What can hang from each mark:
H: B C D W
C: W
B: C D E
W: B D M
M: B D E W
D: C M

Every row comes from one small tree of marks. Brackets hold a mark, then the marks that hang from it, in alphabetical order. Every link used is in the known rows. Which tree was each row made from?
Known rows:
{W B {D C} {M E}}: [-3.40  0.94 -0.08 -3.04  1.27 -0.46 -3.55 -3.01  0.87 -0.26 -2.52  2.01
 -1.84  4.36  2.25  0.81  3.11  2.98  1.94  3.37  0.03 -1.28  2.55 -4.31]
{C {W B {D {M E}}}}: [-1.86  0.87 -1.72 -0.08  2.08  1.32 -2.49 -2.04  0.36  0.86 -2.41 -2.00
 -2.03  2.97  3.23  0.28  2.11  3.33  2.11  3.09  1.06  1.06  3.40 -1.20]
{H {D C}}: [-2.52 -1.13 -2.50  0.78  1.26  2.43 -1.72 -0.53 -0.79  0.52 -1.94 -0.08
 -1.78  2.65  2.12 -0.60  1.04  2.36  3.88  0.53 -0.59  0.85 -1.46 -1.93]
{C {W B D M}}: [-1.73  0.61 -0.94 -1.21  1.14  0.67 -3.76 -2.24  0.84 -0.23 -3.15 -1.16
 -1.60  2.89  3.63 -0.22  2.48  3.92  2.36  1.92  0.97  1.12  2.66 -3.02]
{D {M E {W B}}}: [-3.02  1.88 -2.35 -0.20  2.14  2.69 -0.67 -0.46  1.03  1.95 -0.04 -1.59
 -3.05  3.18  2.59  0.21  1.74  2.18  1.95  4.94  0.35  0.40  3.50  2.04]
{B C E}: [-0.55 -1.46 -0.95  0.66 -0.63  1.84 -0.41  2.23 -1.57  0.66 -2.83 -1.34
 -0.40  2.27  2.87 -2.37  4.52  3.13  3.23  0.49 -0.01  1.37 -1.18  1.06]
{D C {M B E W}}: [-4.40  0.45 -3.95  0.30  2.90  3.44  1.80 -0.49  1.22  2.39 -1.63 -0.48
 -3.04  3.82  1.30  1.52 -0.15  1.37  1.66  5.95 -0.86 -0.19  2.61  3.29]
{D {C {W B {M E}}}}: [-2.64 -1.06 -2.31  0.35  1.39  1.02 -1.38 -1.57 -0.01  1.70 -2.54 -0.61
 -1.48  2.83  2.89  0.86  0.52  3.59  2.43  3.19 -0.76  0.46  1.80 -0.43]
{D {M {B C E}}}: [-2.37 -0.54 -1.61  0.48  0.60  2.79 -0.11  1.75  1.06  1.12 -1.36 -1.40
 -2.27  3.26  2.23 -0.10  2.95  1.12  2.41  3.98  1.24  0.45 -0.20  1.40]
{W {D M}}: [-2.40  0.99 -1.53 -0.27  1.08  2.03 -2.35 -0.91  0.59 -0.89 -0.69 -0.93
 -2.05  3.65  2.95 -0.17  2.89  1.83  4.05  2.22  1.14  0.17  0.63 -1.61]
{B D E}: [-0.98 -0.83 -1.19  1.06 -0.33  0.93 -0.97  2.14 -1.18  1.54 -1.69 -0.60
  0.50  2.84  2.96 -1.52  5.87  2.17  2.79  1.47  0.85  1.32 -1.09 -0.76]
{H {B D}}: [-1.86  0.38 -1.19  0.21  0.44  1.43 -1.86  0.83 -1.34  0.74 -0.51 -0.29
 -1.11  4.74  2.01 -0.94  3.34  2.80  2.00  1.94  0.32  2.44 -1.59 -2.09]
{W D}: [-1.81  0.54 -1.66 -0.81  1.28  1.42 -2.68 -1.29  0.15 -1.50 -1.33 -0.39
 -1.00  3.83  2.30 -0.94  2.65  2.38  3.57  0.57  0.61  0.73  0.31 -1.99]
{W D M}: [-2.04  1.17 -0.45 -1.82  0.49  0.76 -3.62 -1.48  0.91 -1.73 -2.04  0.42
 -1.14  3.77  3.30 -0.94  3.29  3.01  3.74  1.37  1.11 -0.24  0.49 -3.61]
{W B {D C} M}: [-3.53  0.26 -0.07 -3.06  0.24 -0.07 -4.27 -2.62  1.33 -1.28 -2.16  1.82
 -2.21  4.10  2.65  0.91  3.33  2.62  2.87  2.32 -0.07 -0.64  1.20 -5.13]
{H {W {B {D M}}}}: [-2.66 -0.43 -2.06  0.36  0.88  2.42 -2.37  0.11  0.78  1.01  0.60 -0.74
 -3.24  3.99  3.48  0.27  2.84  2.38  2.27  1.85  0.15  2.79  0.64 -1.48]
{D C {M {B E} W}}: [-4.15 -0.39 -3.54  0.08  1.51  3.66  1.47  0.41  1.08  1.92 -1.79 -0.69
 -2.97  3.16  2.10  1.28  1.02  1.31  2.26  4.84 -0.74  0.34  1.20  2.39]
{C {W B}}: [-1.30 -0.54 -2.07  0.35  1.47  1.33 -2.56 -1.15  0.44  0.97 -1.88 -2.25
 -1.51  2.52  3.00 -0.23  1.34  3.59  1.92  1.82  0.55  2.10  2.22 -0.35]
{M E W}: [-2.02  2.01 -3.41 -0.34  3.20  2.55  0.29 -0.87  0.01  1.41 -1.54 -1.14
 -1.17  3.38  1.70 -1.55  0.79  3.46  1.44  2.73 -0.62  1.23  3.74  3.30]
{D C {M E W}}: [-3.87  0.74 -3.65  1.06  2.20  3.25  1.15 -0.57  0.15  2.56 -0.80 -1.17
 -2.90  3.08  2.59  1.10  0.29  2.25  3.09  5.24 -1.16 -0.21  2.54  3.01]
{H {B {D {M E W}}} C}: [-5.06  1.26 -1.37  0.66  1.90  2.92 -1.00  0.53 -1.83  2.33 -1.57 -1.31
 -2.91  4.85  0.89 -0.60  4.01  3.91  1.69  4.06 -0.69  1.96 -0.35 -0.47]
{W B {M {D C} E}}: [-2.98  1.29 -0.49 -2.62  2.01  0.35 -2.93 -1.97  1.63  0.84 -1.20  1.78
 -1.34  3.32  1.33  0.74  2.15  2.20  1.18  3.61  0.62 -1.09  2.41 -2.28]
{B {C W} D}: [-1.15 -1.31 -2.18  2.85  0.05  2.13 -0.77  1.54 -0.91  0.75 -3.50 -2.08
 -0.90  2.92  2.81 -1.68  4.28  2.45  4.05  1.04 -0.38  2.49 -0.60  0.68]

Which tree is each row?
[-2.05  1.25 -3.28  0.44  4.23  2.19  0.25 -1.66 -0.23  1.93 -2.08 -0.08
  0.06  2.53  0.71  0.17 -0.05  2.39  1.74  2.78  0.20 -0.29  2.65  1.62]	{M {D {C W}} E}
[-1.95  1.89 -0.48 -1.78  1.49  0.37 -2.92 -1.85  0.48 -0.69 -2.41  0.65
 -0.69  4.03  2.88 -1.01  3.05  3.38  2.82  2.45  1.22 -0.84  1.83 -2.79]	{W D {M E}}
[-1.60  1.13 -1.00 -1.14  1.89  0.44 -3.26 -2.52  0.50  0.52 -3.42 -0.97
 -1.31  3.07  3.41 -0.26  2.38  4.19  1.71  2.69  1.06  0.71  3.60 -2.42]	{C {W B D {M E}}}
[-2.45 -0.17 -1.65  0.48  0.43  1.48 -1.34  0.58 -1.61  1.07 -0.85  0.12
 -1.26  4.74  1.91 -0.32  2.87  2.77  2.27  2.21 -0.44  2.13 -1.76 -2.02]	{H {B {D C}}}
[-3.08  0.84 -3.40 -1.89  2.35  3.71  0.16 -0.50  1.59 -1.61 -4.03 -0.11
 -2.35  4.41  0.31 -1.42  1.82  1.64  1.64  1.25 -0.93  2.05  1.65  1.62]	{M {B C} {W D}}
[-2.36  0.20  0.19 -1.68 -0.30  1.22 -2.75 -0.24 -0.03 -0.38 -2.18 -0.28
 -2.55  3.32  2.88 -0.26  5.71  1.96  2.83  2.26  0.68  0.30  0.92 -2.63]	{W {B C E} {D M}}
[-3.87 -0.81 -2.53  0.49  1.41  3.64 -2.14 -0.74  0.03  1.58 -0.61 -0.26
 -4.81  3.03  3.64  0.92  1.29  2.39  3.05  1.79 -0.66  2.00 -0.14 -2.95]	{H {D C M} {W B}}
[-3.49  2.58 -3.65 -2.06  4.51  2.91  0.28 -2.33  0.87  1.44 -1.71  1.04
 -1.48  3.00 -0.14  0.23  0.32  1.96  0.62  3.02 -1.21  0.22  4.54  2.05]	{M {D C} E {W B}}
[-2.99 -0.10 -2.90  0.47  1.50  3.20 -1.37 -0.88  0.07  0.08 -0.42 -0.76
 -3.22  3.91  3.88  0.37  1.42  2.84  3.60  1.49 -0.29  1.87  0.55 -1.19]	{H {W {D C M}}}
[-1.00 -0.90 -1.62  1.35  0.20  2.14 -1.41  0.46 -0.26  0.12 -3.46 -2.18
 -1.40  2.44  3.38 -1.75  2.29  3.66  3.79  1.15 -0.14  1.69  0.21  0.77]	{B {C {W M}}}
[-2.41 -1.55 -2.64  0.67  1.15  1.65 -0.44 -0.52 -0.05  1.50 -3.25 -0.80
 -0.98  2.61  2.93  0.41  0.70  3.39  2.55  2.68 -0.43  0.71  0.61  0.10]	{D {C {W {M {B E}}}}}
[-2.60  0.50 -2.52  0.13  2.06  3.30 -1.02 -0.48  0.40  0.14 -1.23 -0.78
 -3.10  4.38  3.09 -0.43  1.98  2.60  2.44  1.82  0.34  1.99  1.12 -0.41]	{H {W {D {M {B C} E}}}}
[-2.26 -0.07 -3.08 -1.34  1.56  3.57  1.24  1.27  0.91  0.21 -4.00 -0.58
 -1.60  3.39  0.86 -1.89  2.49  2.15  0.77  1.71 -0.73  2.29  1.20  3.08]	{M {B C E} W}
[-3.15  1.30 -2.95  0.18  2.48  3.62  1.03  0.50  1.47  1.62 -1.75 -1.42
 -2.97  3.78  1.43 -0.25  1.41  1.48  1.58  5.06  0.23  0.59  2.65  3.61]	{D {M {B C} E W}}
[-2.82  2.37 -3.04 -2.49  2.99  3.40 -1.49 -1.42  1.86 -0.50 -0.72  0.13
 -1.88  2.56  0.57 -0.56  1.39  1.48  1.65  1.15 -0.32  1.52  2.90  0.77]	{M D {W B}}
[-2.47 -0.33 -3.17 -0.98  3.25  2.85  0.67 -0.24  1.11  1.04 -3.42  0.64
 -0.05  2.61 -0.03  0.41  0.99  1.09  0.56  2.19  0.85  0.49  0.68  0.76]	{M {B E} {D {C W}}}
[-1.85 -0.30 -2.60  1.09  2.74  1.72  0.69  0.72  0.41  1.83 -4.16 -0.52
 -0.49  4.57  0.23 -0.99  2.59  1.77  0.43  3.58  0.53  1.23  1.55  2.12]	{M {B {C W} D} E}
[-1.01 -0.73 -2.05  1.22  0.77  2.33 -1.30 -0.04 -0.74 -0.50 -3.66 -2.19
 -1.35  2.78  2.88 -1.73  2.53  3.35  3.91  0.36 -0.29  2.00  0.38  0.53]	{B {C {W D}}}
[-2.51  1.10 -0.07 -2.94  0.93  0.68 -4.16 -1.30  2.33 -0.51 -0.54  1.18
 -1.63  3.03  1.89  0.17  2.86  1.87  1.96  2.30  1.28 -0.20  1.25 -3.22]	{W B {M D}}
[-3.53 -0.51 -3.50  1.62  2.92  2.55  1.15 -0.68  0.68  3.15 -2.41 -1.45
 -2.38  3.38  2.04  1.93 -0.36  1.98  1.70  6.15  0.15 -0.19  2.37  2.40]	{D {C W} {M B E}}
[-4.88 -0.04 -1.97 -0.24  2.90  3.09 -1.43 -0.58  0.48  1.56 -2.10 -0.74
 -3.16  4.47  1.72 -0.55  1.82  4.55  1.20  2.75 -0.31  1.64  0.98 -0.14]	{H C {W {M B E}}}
[-3.20 -0.13 -2.37 -1.15  1.55  2.51 -1.80 -1.22  1.10 -0.55 -1.90  0.67
 -2.68  4.55  3.20  0.11  1.41  3.02  2.41  1.31 -0.09  1.55  0.51 -2.40]	{H {W {D C} {M B}}}
[-1.30  0.52 -1.00  0.15  0.81  1.77 -1.26  0.33 -1.81  1.00 -2.66 -1.26
 -1.54  3.97  2.53 -1.61  2.12  4.49  1.75  2.17 -0.03  2.26 -0.14 -0.64]	{H {B {C {W {M E}}}}}
[-2.42 -0.20 -2.15  0.42  1.54  2.56 -1.61 -0.73 -2.53  1.34 -2.91 -0.42
 -2.19  3.32  2.32 -0.68  0.76  4.00  2.29  1.14 -0.69  2.35 -1.56 -3.26]	{H B {D {C W}}}
[-3.29 -0.33 -2.71  1.63  2.05  1.94 -0.14 -1.11  0.02  3.29 -1.44 -1.77
 -2.69  2.80  3.09  1.93  0.49  2.72  2.51  5.68 -0.22 -0.18  2.84  1.30]	{D {C {W B}} {M E}}
[-2.91  0.37 -1.06 -1.48  0.49  0.83 -2.81 -1.80  0.51 -1.26 -2.45  0.97
 -1.35  3.76  3.14  0.01  2.51  2.94  4.10  1.80  0.05 -0.63  0.19 -3.50]	{W {D C} M}
[-2.52  0.60 -1.44 -1.02  1.17  1.70 -2.19 -0.78  1.29 -0.20 -1.15  0.76
 -0.86  2.73  2.25 -0.10  1.56  2.15  3.41  2.00  0.59 -0.48  0.03 -1.50]	{W {M {D C}}}
[-2.31 -1.83 -2.67  0.70  1.08  1.40 -0.96 -0.90 -0.58  1.68 -2.38 -1.10
 -1.32  2.43  2.82  0.72  1.01  3.38  2.56  2.24 -0.88  1.17  1.01 -0.07]	{D {C {W {B E}}}}
